Each row was made from one path, in order. Every step used is in the known rows, and no mark comes twice. Write each row's path.
In the rows, zero is written as 128.
Known rows
sodir/suzo/mipo/guvilom: [128 104 127 142 120 169  92 113 102 171 142 132 121 137 140 107 156 133
  87 160  73 155]
zabek/zogo/mipo/suzo/pumet: [ 68 113 141 163 136 139 151 146 113 166  73 146 156 136 130 100 120 108
 160 119 126 156]
zogo/zabek: [116 115  56 157 171 144 107 151 110 119 136  95 136 114 149  79 107 133
 182 118 148 126]
zabek/zogo: [ 86 121  76 124 156 126 171 141 115 136 115 108 128 141 131  91 100 135
 203 103 126 124]
zabek/zogo/mipo/guvilom/pumet: [ 84 138 133 105 111 132 172 119  94 163  59 137 136 118 144  82  96 122
 211 106 111 141]
suzo/mipo/zogo/guvilom: [146 111 103 138 139 148 180  99 147 121 128 192  97 112  80  90 142 108
 121 148 123 145]
mipo/suzo/pumet/guvilom: [ 96  82 137 168 101 128  85 148  74 129  97  84 124 138 143 126 183 142
  68 175 150 150]
guvilom/pumet/suzo/mipo: [101 104 136 133  90 172  96 124 139  80 108 106  92 177 138 135 157 146
 112 157 165 118]
guvilom/pumet/suzo: [ 95 103 111 144  90 143 112 125 109  89 109  92 107 150 153 148 127 149
 136 136 183 107]
zabek/zogo/mipo/suzo/pumet/guvilom: [ 80  96 144 148 119 133 150 144  73 142  58 108 149 158 110 106 150 122
 126 138 141 151]
zabek/zogo/guvilom/mipo: [100 143 113 120 167 151 179 111 132 126  78 138 103 125  96  66  73 111
 203 129 125 120]
guvilom/mipo: [115 126  98 144 136 155 129 106 122  90 117 128 108 115 145  95 117 121
 140 167 175 112]
suzo/mipo: [113 106  87 135 144 154 132 131 143 123 127 136 109 153 125 105 152 122
 130 155 129 132]
guvilom/zogo: [129 152  84 157 140 114 148 118 104  87 139 111 113 104 141 109 121 131
 115 148 188  93]
sodir/suzo/pumet: [104  91  71 172 143 149  76 149 131 200 140 105 121 109 151 150 124 149
 102 139 135 158]
mipo/zogo: [134 108  68 154 121 126 162 105 115  97 158 150 127  94 130 108 133 131
 126 135 167 127]
pumet/suzo/mipo/guvilom/zogo: [130 154 170 147  99 174 120  96  66  37 116 116 110 168 132  85 186 128
  53 172 156  92]
suzo/pumet/guvilom/mipo/zogo: [129 103 110 146 106 167 107  94  95  66 112 108 100 107 117  97 174 152
  72 188 214 135]
pumet/suzo/mipo: [108 100 116 144 118 176 131 127 116  70 121 120 111 193 119 123 168 126
  99 152 153 110]
suzo/mipo/guvilom: [113 117 123 126 126 157 124 119 104 132 112 140 117 143 142  75 170 120
 119 158  88 137]
zogo/guvilom/pumet/suzo: [101 106 127 143 109 133 144 119 114 117  79 120  96 135 123 144 105 128
 141 131 156 117]
guvilom/mipo/zogo/zabek: [145 128  90 161 145 182 104  95 113  45 156 128 128  78 136  49 115 138
 155 152 198 126]

Which path is each row?
[137 169 109 161 150 143  92 121  59  83 130  89 135  86 162  42 125 134
 139 136 152 106]
mipo/guvilom/zogo/zabek
[136 116 100 164 127 140  71 133  82 132 133  54 107 118 129 148 153 170
  36 173 186 124]
sodir/suzo/pumet/guvilom/zogo
[144 109  82 153 147 181 109 118 134  78 162 136 124 114 117  55 149 137
 144 139 155 143]
suzo/mipo/zogo/zabek
[133 160 141 138 122 154 117 103  94  89 122 132 108 126 135  64 168 124
  84 171 132 109]
suzo/mipo/guvilom/zogo
[120 133  93 153 128 124 106 136  81  95 101  66 100 121 131 118 168 155
  70 169 207 109]
suzo/pumet/guvilom/zogo
[147 140  81 152 152 134 105 132  61  52 125  47 120 121 129  77 137 152
 120 152 204  92]
pumet/guvilom/zogo/zabek
[ 84 125 109 110 144 117 167 132 141 173  76 119  99 116 116  98  66 134
 225 102 115 136]
zabek/zogo/guvilom/pumet
[109 125 120 128  99 130 147 113  94 157  72 151 130  97 157 109 114 115
 159 133 130 139]
zogo/mipo/guvilom/pumet
[107 106 105 138 126 165  91 126 101 100  79  81  99 135 132 108 164 147
  95 189 193 128]
suzo/pumet/guvilom/mipo
[142 114  79 149 137 119 194  99 121 125 128 175 115  82  99 104 112 111
 137 128 143 138]
mipo/zogo/guvilom
[120 104 149 132  91 173  54 111 123 177 133 120 103 124 155 116 145 153
 100 166  83 162]
sodir/suzo/mipo/guvilom/pumet
[101 119 149 139  73 149 148 106  69 103  65 138 134 140 151 127 133 116
 130 133 155 117]
zogo/mipo/guvilom/pumet/suzo
[139 106  99 152 131 189  63 111  90  51 117  79 115 100 125  61 158 160
 107 173 217 140]
suzo/pumet/guvilom/mipo/zogo/zabek
[137 153  87 158 143 122 190 110 103  91 109 147 130 103 124 113 111 103
 120 142 194  95]
guvilom/zogo/mipo
[148 148 148 149 117 167  87  98  92 123 155 121 111 120 137  93 157 139
  51 177 113 130]
sodir/suzo/mipo/guvilom/zogo
[ 86 115 157 106 122 169 151 129 145 115  71 117  87 188  92 100 113 135
 175 121 116 126]
zabek/zogo/guvilom/pumet/suzo/mipo
[132 146 145 189 116 120 168 106  91  78 117 159 145 101 133 109 124  91
  88 162 186 111]
guvilom/zogo/mipo/suzo
[136 158  77 168 171 142 105 132  96  75 147  80 126  98 148  68 108 138
 149 134 192  97]
guvilom/zogo/zabek
